What can hang from each mark
A: B
P: K
L: H
B: A K Q U
K: B L P
U: B
H: L

Each row was made from one small tree. The marks that hang from a mark follow it in brackets, in alphabetical order. Every link used is in the known rows. Write each row's tree.
Known rows
B{K U}: [-0.04  0.09  0.10  0.14  0.15  0.10 -0.02  0.01  0.04 -0.03 -0.05 -0.26
 -0.18  0.11 -0.02 -0.01  0.23  0.14 -0.48  0.11 -0.03  0.03]
B{U}: [ 0.02 -0.06 -0.07  0.18  0.21  0.02 -0.04  0.00  0.02 -0.07 -0.04 -0.05
 -0.11  0.10 -0.01  0.04 -0.20  0.10 -0.28 -0.25 -0.11  0.07]
P{K{B L}}: [ 0.08 -0.21  0.10 -0.14  0.04 -0.24  0.17  0.08 -0.09 -0.08  0.00 -0.01
  0.39  0.14  0.03 -0.13 -0.61  0.01  0.41  0.19 -0.11  0.04]
L{H}: [ 0.16 -0.08 -0.12 -0.02 -0.10  0.08  0.07  0.09  0.01  0.00 -0.22 -0.16
 -0.31 -0.43  0.01 -0.06 -0.06  0.08 -0.16  0.05 -0.12 -0.01]
A{B{K Q U}}: [-0.03  0.26 -0.03 -0.06  0.04  0.17 -0.28 -0.16  0.05  0.08  0.12  0.03
 -0.04  0.05 -0.02  0.02  0.02 -0.03 -0.19 -0.17  0.15  0.00]
P{K}: [ 0.05 -0.01  0.08 -0.14  0.34  0.00  0.13 -0.05 -0.06 -0.02  0.11 -0.24
  0.15  0.07  0.06 -0.18 -0.62  0.17 -0.08  0.02 -0.18  0.02]
K{B{A} L{H} P}: [ 0.04 -0.10 -0.11  0.18 -0.72 -0.10  0.10  0.27 -0.04 -0.03 -0.27  0.33
  0.13 -0.40 -0.11  0.13  0.34 -0.20  0.53  0.31  0.07 -0.02]
U{B{K{P}}}: [-0.07  0.25  0.17  0.14 -0.26  0.11  0.26 -0.21 -0.08  0.04 -0.08 -0.35
 -0.28  0.17 -0.09 -0.05  0.62 -0.11 -0.20 -0.04  0.04 -0.08]
B{A K}: [-0.10  0.09  0.11 -0.19  0.19  0.12  0.07 -0.01  0.01  0.09  0.08 -0.06
 -0.25 -0.09  0.08 -0.10  0.60  0.12 -0.39  0.78 -0.06 -0.06]
H{L}: [ 0.07 -0.07 -0.45  0.11  0.31 -0.12  0.06  0.00 -0.02  0.01 -0.29 -0.14
 -0.44 -0.07 -0.03  0.04 -0.15  0.08 -0.32  0.03 -0.09  0.02]
A{B{K}}: [ 0.03  0.15 -0.02 -0.02  0.07  0.00 -0.16 -0.17 -0.02  0.11  0.03  0.05
 -0.23  0.04  0.00 -0.12  0.15  0.00 -0.24  0.71 -0.09 -0.03]
U{B{Q}}: [ 0.08  0.17 -0.02 -0.42  0.18  0.13  0.18 -0.23  0.00  0.06  0.07 -0.31
 -0.32 -0.01  0.06 -0.03 -0.01 -0.07 -0.04 -0.71  0.00 -0.09]
A{B{K Q}}: [ 0.03  0.26 -0.04 -0.33  0.04  0.16 -0.15 -0.18  0.02  0.13  0.19 -0.05
 -0.13 -0.06  0.05 -0.09  0.03 -0.05 -0.10  0.25  0.12 -0.06]
K{B{U} L}: [ 0.08 -0.22 -0.05  0.19 -0.11 -0.26  0.01  0.14  0.00 -0.14 -0.14  0.13
  0.15  0.18 -0.06  0.13 -0.21 -0.06  0.20 -0.08 -0.07  0.09]
A{B{K{P} Q U}}: [-0.09  0.38 -0.09  0.27 -0.29  0.24 -0.27 -0.15  0.01  0.05  0.10  0.11
  0.16  0.11 -0.12  0.11  0.03 -0.16  0.00 -0.36  0.30 -0.01]
A{B}: [ 0.09  0.01 -0.16  0.03  0.14 -0.12 -0.16 -0.19 -0.03  0.09  0.05  0.28
 -0.22 -0.03  0.00 -0.07 -0.30 -0.04 -0.04  0.38 -0.17  0.01]
B{K}: [ 0.04  0.07  0.11 -0.11  0.18  0.10  0.11 -0.04 -0.01  0.02  0.01 -0.36
 -0.25  0.02  0.03 -0.11  0.22  0.11 -0.34  0.53 -0.07 -0.03]
B{Q}: [ 0.12  0.09 -0.14 -0.37  0.25  0.08  0.03 -0.04  0.00 -0.01  0.13 -0.28
 -0.05 -0.14  0.07 -0.05 -0.28  0.03  0.01 -0.27  0.02 -0.01]
K{L{H} P}: [ 0.17 -0.30 -0.15  0.48 -0.50 -0.11  0.09  0.08 -0.09 -0.06 -0.28 -0.07
  0.04 -0.31 -0.12  0.10  0.03 -0.10  0.29 -0.24  0.01  0.00]

Which tree is each row?
[-0.17  0.16  0.11 -0.19  0.03  0.04  0.00  0.17  0.03 -0.04  0.11  0.30
  0.26  0.16  0.03 -0.07 -0.29  0.12  0.00  0.09 -0.04  0.05]
P{K{B{A U}}}
[-0.09  0.14 -0.01 -0.11 -0.07 -0.02 -0.07  0.18  0.08 -0.03 -0.01  0.34
 -0.04  0.03  0.01  0.06  0.14 -0.01 -0.07  0.25 -0.05  0.03]
K{B{A U}}
[-0.02 -0.10 -0.03 -0.21 -0.08 -0.09 -0.10  0.14  0.08 -0.05  0.10  0.25
  0.25  0.00  0.06  0.15  0.01 -0.11  0.39 -0.29  0.14  0.03]
K{B{A Q U} L}
[ 0.04  0.12 -0.19 -0.01  0.14  0.08 -0.30 -0.14  0.05  0.05  0.13  0.21
 -0.01  0.01  0.00  0.07 -0.42 -0.07  0.00 -0.53  0.09  0.03]
A{B{Q U}}
[-0.12 -0.18  0.18  0.04  0.08 -0.13  0.02  0.13  0.00 -0.07  0.02  0.30
  0.43  0.21  0.01 -0.02 -0.29  0.05  0.28 -0.06 -0.04  0.05]
P{K{B{A U} L}}
[-0.15  0.09  0.16  0.08  0.16  0.18 -0.06  0.02  0.08  0.04  0.08  0.00
 -0.20  0.03  0.03 -0.02  0.57  0.13 -0.50  0.28 -0.04 -0.02]
B{A K U}
[-0.06  0.22  0.05 -0.55  0.26  0.25  0.04 -0.02  0.06  0.11  0.20 -0.17
 -0.16 -0.16  0.13 -0.09  0.46  0.07 -0.20  0.30  0.13 -0.10]
B{A K Q}
[ 0.04 -0.21  0.01 -0.14 -0.05 -0.25  0.06  0.12 -0.01 -0.01 -0.04  0.28
  0.04 -0.06  0.03  0.00  0.20 -0.09  0.31  0.63 -0.10  0.00]
K{B{A} L}
[ 0.10 -0.10 -0.09 -0.15 -0.06 -0.13 -0.04  0.13  0.03 -0.12 -0.02  0.00
  0.28  0.08  0.00  0.16 -0.33 -0.08  0.40 -0.52  0.13  0.06]
K{B{Q U} L}
[-0.09  0.07 -0.06 -0.21  0.27  0.23 -0.08  0.02  0.10  0.02  0.19  0.07
 -0.05 -0.10  0.10  0.04  0.02  0.05 -0.10 -0.50  0.08  0.00]
B{A Q U}
[ 0.03 -0.21  0.10  0.13  0.06 -0.22  0.02  0.11 -0.04 -0.13 -0.02  0.05
  0.48  0.27 -0.02  0.00 -0.65  0.05  0.29 -0.24 -0.04  0.11]
P{K{B{U} L}}
[ 0.15 -0.41  0.10  0.12  0.03 -0.07  0.14  0.03 -0.07 -0.03 -0.16 -0.17
  0.21 -0.27  0.02 -0.10 -0.47  0.12  0.22 -0.24 -0.17 -0.01]
P{K{L{H}}}
[-0.18 -0.16  0.11  0.57 -0.17  0.00 -0.04  0.01 -0.01  0.00 -0.01  0.07
  0.13  0.14 -0.09  0.14  0.64 -0.06 -0.03  0.05  0.08  0.01]
B{A K{L P} U}
[-0.17  0.42  0.14 -0.24 -0.21  0.31  0.20 -0.18  0.00  0.12  0.11 -0.21
 -0.20  0.02  0.02 -0.01  0.83 -0.14 -0.03 -0.30  0.23 -0.16]
U{B{A K{P} Q}}
[ 0.01 -0.31  0.17  0.31  0.17 -0.10 -0.02 -0.04  0.00 -0.06 -0.05 -0.22
  0.00  0.20 -0.04  0.05  0.21  0.08 -0.21 -0.03 -0.06  0.03]
B{K{L} U}
[ 0.13 -0.24  0.04 -0.12 -0.26 -0.11  0.18  0.21 -0.06 -0.08 -0.23 -0.04
  0.28 -0.23 -0.01 -0.09 -0.51  0.03  0.44  0.01 -0.09  0.02]
P{K{B L{H}}}
[-0.07 -0.11  0.01  0.75 -0.30 -0.11 -0.24 -0.17 -0.06  0.02 -0.06  0.24
  0.16  0.24 -0.18  0.14  0.17 -0.17  0.12  0.01  0.10  0.03]
A{B{K{L P} U}}
